Each row was made from one small tree. The marks that hang from a mark follow it in brackets, in the order of their numbers. Every link used is in the known rows. Write each row's tree.
Known rows:
j_603[j_274[j_626]]: [ 0.03  2.48 -1.04 -1.23 -0.96  0.87 -0.28 -1.79  0.36 -0.54  0.10 -0.98
  1.87  2.75  0.77 -1.88 -0.39 -0.44 -0.16  1.24  2.04  0.86  2.61 -0.83
  0.92]
j_603[j_274[j_610 j_626] j_691]: [ 0.12  5.55 -1.63 -2.44 -2.04  0.21  0.56 -0.92 -0.98 -0.95 -0.10 -2.25
  2.85  2.39  0.74 -1.91  1.18  0.80 -3.61  0.06  1.37  1.99  4.38 -1.96
  3.56]
j_427[j_403[j_603]]: [ 2.00  0.77  0.01  0.45  0.08  1.08 -1.10  0.64 -0.31 -0.29 -0.47  0.23
 -0.19  0.15 -2.50  1.67 -1.33 -2.35 -1.75  0.64 -1.92  0.84 -1.69  0.54
 -0.29]
j_369[j_691[j_603[j_274[j_610]]]]: [ 0.38  1.31 -1.83 -0.66  0.42  0.71 -0.12 -1.18  1.63  1.46 -1.02 -0.33
  1.34 -1.25 -2.33  0.22  0.11  0.88 -2.13 -1.32 -0.60  0.20  1.12 -1.17
  4.89]
j_403[j_427 j_603[j_274[j_610] j_691]]: [ 1.91 -0.93  0.13 -0.81 -1.87  1.38  0.04  1.15  0.02 -1.08 -0.47  0.10
  4.56  0.77 -0.49  0.45  0.87 -2.22 -2.32  2.03  0.95  4.62  2.71 -1.51
 -0.15]
j_871[j_427[j_403]]: [ 4.21  3.06  1.52  0.10  0.09 -1.65 -0.66  0.20  1.26  0.09  0.64  0.17
 -1.36  3.65 -0.92  1.88 -1.30 -1.17 -2.77 -3.07 -0.79 -0.66 -0.69  0.47
 -1.41]
j_674[j_610]: [-1.93  2.62  0.85 -0.16 -1.75  0.67 -1.09 -0.69 -2.59 -0.59  0.62  0.72
 -0.74  1.60  0.15  0.57  1.40 -0.48 -2.34  2.50 -0.60  0.18 -0.78  0.95
  0.60]
j_891[j_626]: [ 1.71 -0.80  1.59 -0.47 -0.34  2.03  0.85 -1.92  1.07 -0.65  0.48  1.08
 -1.44  2.35  1.82 -1.40  0.05 -2.37 -0.46  2.52 -1.41  1.28 -1.38 -1.11
 -0.98]
j_369[j_691[j_603[j_274]]]: [ 1.52  1.87 -1.59 -0.37  0.43  0.80 -0.69 -1.04  1.90  2.01 -0.57  0.03
  0.39 -2.38 -2.18  0.94 -0.59  0.12 -1.14 -1.90  0.12 -0.14  1.05 -0.11
  2.93]
j_691[j_603[j_274[j_610 j_626]]]: [-1.13 -1.13 -2.06 -1.37  0.81  2.02  0.78 -3.90  0.34 -0.60 -1.51 -0.74
 -1.25  1.52 -2.12 -2.48  0.63 -0.87 -3.63  0.51  1.53  1.13  1.73 -1.33
  4.73]
j_871[j_427[j_403[j_603]]]: [ 3.80  0.18  1.86  0.21 -0.07 -1.17 -0.55  0.53  0.91 -0.35  0.12  0.41
 -0.39  4.11 -1.75  1.09 -1.20 -2.51 -2.59 -0.50 -0.81  0.82 -1.48  0.13
 -1.26]
j_674[j_610[j_274]]: [-2.55  4.60  1.17  0.62 -2.33  1.19  0.24 -0.94 -2.51 -0.98 -0.26  0.66
 -0.10  2.00 -1.12  0.95  1.64  1.23 -2.38  4.03 -0.41  1.17  0.74  0.16
  0.47]
j_871[j_427[j_403[j_603[j_274[j_626]]]]]: [ 3.85  1.57  1.39 -0.51 -0.42 -0.69 -0.57 -0.44  1.20 -0.74  0.09 -0.17
  0.62  5.86 -1.18 -0.22 -1.43 -2.80 -2.45  0.34  0.39  1.30 -0.03 -0.39
 -0.67]
j_674[j_610[j_274[j_603]]]: [-2.34  4.63  1.52  0.54 -2.14  1.59 -0.24 -2.13 -2.23 -1.14 -1.18  0.23
 -0.78  2.81 -0.14 -0.31  1.48  0.08 -2.92  3.58  0.35  1.41  0.64 -0.70
  2.00]
j_603[j_691]: [ 1.91  3.59 -0.18 -0.72 -1.11 -0.50  0.20  0.83 -0.78  0.44  0.55 -0.55
 -0.68 -1.98  0.53  1.03  0.47  0.17 -2.00 -2.04  0.35  0.62  1.65  0.45
 -0.41]
j_610[j_274[j_626[j_891[j_603]]]]: [-1.23  2.17  1.43 -0.56 -0.89  0.79  2.53 -1.85  1.08 -0.97 -2.05 -0.71
  2.00  5.25 -1.38 -3.16  1.50  0.91 -1.75  3.49 -0.34  2.21  1.37 -2.18
  2.56]
j_603[j_274[j_610 j_626[j_891]] j_691]: [-0.31  7.65 -2.22 -2.77 -2.19 -0.18  0.96 -0.60 -0.80 -0.49 -0.76 -2.49
  4.05  3.80 -0.64 -3.18  1.99  0.77 -4.79 -0.62  0.99  2.60  4.41 -1.55
  3.25]
j_369[j_691[j_603[j_274[j_626[j_891]]]]]: [ 0.81  4.10 -1.48 -1.23  0.54  0.69 -0.17 -1.33  2.38  1.83 -1.09 -0.30
  1.53 -0.14 -3.17 -1.72  0.13  0.11 -1.65 -1.62 -0.01  0.35  1.31 -0.50
  4.14]
j_403[j_427 j_603[j_274[j_610 j_626] j_691]]: [ 1.46 -0.45  0.64 -1.54 -1.66  1.40  0.24  0.40  0.57 -1.69 -0.40 -0.16
  4.93  2.35 -0.22 -1.74  1.01 -2.15 -1.87  2.98  1.03  4.65  3.09 -2.50
  1.82]
j_274[j_603[j_691] j_610 j_626[j_891]]: [-1.84  5.47  0.16 -3.08 -0.42  0.07  0.78 -1.81  0.16 -1.47 -2.63 -2.65
  2.47  6.12 -0.15 -7.40  2.80 -0.42 -4.65 -0.64 -0.23  2.42  1.77 -4.04
  8.35]
j_871[j_427[j_403[j_603[j_274 j_691]]]]: [ 5.20  3.07  0.90 -0.28 -1.12 -1.14 -0.65  0.47  0.40 -0.08  0.44 -0.29
  0.31  3.41 -1.31  2.00 -1.26 -2.90 -4.08 -1.40  0.76  1.53  0.60  0.71
 -2.37]
j_610[j_274[j_603 j_626[j_891]]]: [-1.53  5.28  1.13 -0.48 -0.34  1.23  1.55 -2.26  1.02 -1.12 -2.89 -1.13
  1.46  4.95 -1.54 -5.13  1.20  0.55 -1.24  1.87  1.03  2.15  2.16 -2.84
  3.95]
j_891[j_603[j_691] j_626[j_274[j_610]]]: [ 2.37 -4.13  2.81 -2.63 -2.29  1.74  3.88 -3.37  1.18 -0.93 -0.91 -0.11
  1.42  5.77  3.46 -1.80  1.30 -3.22 -7.79  2.80 -1.77  3.52 -1.44 -2.11
  2.45]

Which tree is each row?
[-0.59 -1.77 -2.62 -0.68  0.64  1.90  0.72 -3.15 -0.08  0.04 -1.52 -0.54
 -1.50 -0.36 -2.16 -0.25  0.51 -1.02 -4.28 -0.37  1.49  1.21  1.39 -0.33
  3.07] => j_691[j_603[j_274[j_610]]]
[-2.18 -2.04  0.31 -2.58 -1.47 -0.50  3.67 -1.39  0.80 -0.13 -3.01 -1.12
  6.06  6.94 -1.85 -4.13  2.36 -0.12 -7.85  0.71 -0.54  2.89 -1.19 -0.57
  3.75] => j_626[j_274[j_610] j_891[j_603]]
[ 1.32  0.87  1.62 -2.07 -1.28  2.20  2.38 -2.95  1.14 -1.10 -1.32 -0.10
  0.97  4.72  1.87 -4.13  0.74 -2.59 -5.21  1.01  0.24  2.90 -0.29 -2.46
  2.92] => j_891[j_626[j_274[j_603[j_691] j_610]]]
[ 0.30  1.29 -0.97 -2.07 -2.18 -0.23  1.55 -0.88 -0.27  0.39 -1.54 -1.75
  3.41  3.97 -0.07 -1.18  2.22 -1.17 -6.47 -0.25 -0.62  2.98  1.11 -0.02
  1.27] => j_626[j_891[j_603[j_274[j_610] j_691]]]
[ 2.47  1.86 -1.14  0.22 -0.72  1.44 -1.40  0.25 -0.46 -0.11 -0.53 -0.23
  0.74  0.57 -2.18  2.06 -1.82 -2.75 -2.28  0.69 -0.60  1.38 -0.29  0.89
 -1.14] => j_427[j_403[j_603[j_274]]]
[ 0.47 -0.37 -0.49 -1.31 -1.46 -0.10  0.99 -1.43  0.44  0.61 -1.56 -1.04
  2.84  4.45  0.07 -1.18  1.38 -1.92 -4.43  0.37 -0.01  2.29  0.02  0.73
 -0.41] => j_626[j_891[j_603[j_274]]]
[ 1.15  2.13 -1.24 -0.95  0.65  1.09 -0.33 -1.67  2.27  1.49 -0.55 -0.14
  0.36 -0.99 -2.01 -0.71 -0.39  0.14 -0.75 -1.14  0.14 -0.12  1.28 -0.91
  4.41] => j_369[j_691[j_603[j_274[j_626]]]]
[ 0.80 -7.02  2.98 -2.13 -1.51  2.24  3.71 -4.12  1.80 -1.28 -1.33  0.46
  1.94  7.21  3.15 -2.84  1.04 -3.24 -6.09  4.39 -1.89  3.04 -2.79 -2.48
  2.80] => j_891[j_603 j_626[j_274[j_610]]]
[-0.63  1.72 -0.02 -2.09 -1.06  0.01  1.94 -1.42  0.00 -0.60 -2.19 -1.46
  3.24  2.97  0.04 -3.43  0.84  0.14 -5.98 -1.76  2.07  1.91  1.30 -1.76
  4.77] => j_626[j_274[j_603[j_691] j_610]]
[ 0.88 -1.80  0.24 -2.51 -2.19  0.41  1.53 -2.49 -0.22 -0.96 -0.65 -1.98
  2.27  4.41  3.00 -0.73  1.33 -1.35 -5.21  1.71 -0.15  2.49  1.84 -2.15
  3.96] => j_891[j_603[j_274[j_610 j_626] j_691]]
[-1.15  2.77  0.75 -2.54 -0.18  0.55  0.39 -2.23  0.04 -2.00 -1.78 -2.27
  1.06  4.69  1.63 -5.52  1.78 -0.17 -3.12  0.17  0.13  1.63  1.87 -4.66
  8.58] => j_274[j_603[j_691] j_610 j_626]
[ 1.14  3.39  1.19 -1.87 -0.06  0.60 -0.56 -2.13  0.54 -0.98 -0.92 -1.59
 -0.79  2.43  2.02 -4.22  0.54 -1.69 -1.53 -0.92  1.71  0.96  1.80 -2.47
  4.84] => j_274[j_603[j_691] j_626]
[ 4.77  3.47  1.37 -0.85 -1.00 -1.04 -0.60 -0.02  0.85 -0.51  0.45 -0.49
  0.30  4.71 -1.02  0.48 -1.29 -2.69 -3.64 -0.64  0.68  1.60  0.87 -0.04
 -0.95] => j_871[j_427[j_403[j_603[j_274[j_626] j_691]]]]
[-2.85  3.76  2.18 -0.59 -2.58  1.37  1.12 -2.33 -1.64 -1.34 -1.09  0.10
  0.88  5.90 -0.69 -1.82  2.59  0.34 -3.94  5.51 -1.30  1.98  0.10 -0.90
  2.63] => j_674[j_610[j_274[j_626[j_891[j_603]]]]]
[ 2.98 -2.89  1.35 -2.21 -2.82  2.31  2.05 -3.71  0.40 -0.96 -0.31 -0.62
  0.54  5.05  4.66 -0.13  1.29 -3.83 -6.32  3.16 -1.53  3.77  0.15 -2.08
  1.14] => j_891[j_603[j_274[j_610] j_691] j_626]
[ 0.29 -0.85 -1.76 -0.98  0.88  2.10  0.48 -3.72  0.85  0.05 -0.99 -0.25
 -2.56  0.26 -1.65 -1.69 -0.15 -1.70 -2.56 -0.32  2.46  0.75  1.71  0.05
  2.55] => j_691[j_603[j_274[j_626]]]
[-0.47  1.77 -0.16 -1.40 -0.52  0.33  0.18 -1.16 -0.73 -1.03 -1.81 -1.89
  0.79  1.87  1.20 -2.38  1.71 -0.39 -4.01 -1.54 -0.07  1.77  1.36 -3.04
  5.87] => j_274[j_603[j_691] j_610]
[-1.97  5.78  2.02 -1.00 -3.15  1.06  1.25 -1.91 -1.99 -1.13 -0.71 -0.27
  0.57  5.04 -0.56 -1.42  2.92  0.40 -5.08  4.44 -0.92  2.31  0.99 -0.49
  2.49] => j_674[j_610[j_274[j_626[j_891[j_603[j_691]]]]]]
[ 2.67  1.49  1.91 -1.72 -1.21  2.13  1.78 -2.85  1.42 -0.45 -0.78  0.31
 -0.18  3.27  2.20 -3.25 -0.01 -3.45 -4.28  0.31  1.20  2.45 -0.31 -1.04
  0.49] => j_891[j_626[j_274[j_603[j_691]]]]
[ 2.79 -1.57 -0.06 -1.38 -2.30  0.28  0.74 -1.78 -0.28  0.37 -0.17 -1.29
  0.82  1.44  3.11  2.19  0.36 -2.31 -4.72 -0.01  0.95  2.02  1.44  0.24
 -0.35] => j_891[j_603[j_274 j_691]]
[-1.36  6.44  1.46  0.16 -2.61  1.30 -0.16 -1.63 -2.63 -0.95 -0.80 -0.13
 -0.97  2.00  0.18  0.38  1.87  0.07 -4.07  2.45  0.53  1.78  1.59 -0.51
  1.73] => j_674[j_610[j_274[j_603[j_691]]]]
[ 3.39 -0.50  0.40 -0.42 -1.81  1.35 -0.41  1.13  0.33 -0.38  0.16  0.51
  3.21 -0.84 -0.04  1.25  0.08 -3.09 -1.28  1.25  1.78  4.22  2.73 -0.01
 -2.58] => j_403[j_427 j_603[j_274 j_691]]
[-0.37  3.25 -1.80 -1.54  0.48  0.74  0.32 -1.35  2.12  1.25 -1.49 -0.70
  2.39  1.12 -3.44 -2.46  0.91  0.87 -2.55 -1.11 -0.85  0.73  1.29 -1.55
  6.11] => j_369[j_691[j_603[j_274[j_610 j_626[j_891]]]]]
[ 2.65  1.57  0.56 -1.46 -1.64  1.18 -0.15  0.86  0.96 -0.69 -0.29  0.08
  4.45  2.22 -1.07 -2.03  0.74 -3.07 -1.65  1.55  1.86  4.73  2.93 -0.65
 -0.99] => j_403[j_427 j_603[j_274[j_626[j_891]] j_691]]
[-1.86  6.96  1.98 -0.54 -2.52  1.67 -0.02 -2.36 -2.15 -1.54 -0.80 -0.28
 -0.75  3.72  0.37 -1.79  1.85  0.24 -3.25  3.53  0.65  1.74  1.83 -1.52
  3.46] => j_674[j_610[j_274[j_603[j_691] j_626]]]
[-1.95 -0.59  0.13 -1.64 -0.53  0.39  1.80 -1.90  0.50 -0.83 -2.63 -1.09
  3.69  4.18 -0.29 -4.05  0.63  0.01 -4.75 -0.34  1.78  1.64  0.24 -1.99
  5.15] => j_626[j_274[j_603 j_610]]
[-0.73 -0.85 -0.78 -1.60 -1.34 -0.06  1.41 -1.49  0.26  0.12 -1.92 -1.40
  3.76  5.42 -0.35 -1.76  2.07 -1.21 -5.24  0.95 -0.82  2.62  0.01 -0.34
  1.48] => j_626[j_891[j_603[j_274[j_610]]]]
[-0.66 -0.58  1.28 -1.99 -0.20 -0.03  1.26 -1.87  1.29 -0.57 -1.15 -0.84
  1.77  6.05  0.03 -4.59  1.63 -1.22 -1.95  1.80 -0.98  1.33 -0.69 -1.26
  3.09] => j_274[j_626[j_891[j_603]]]
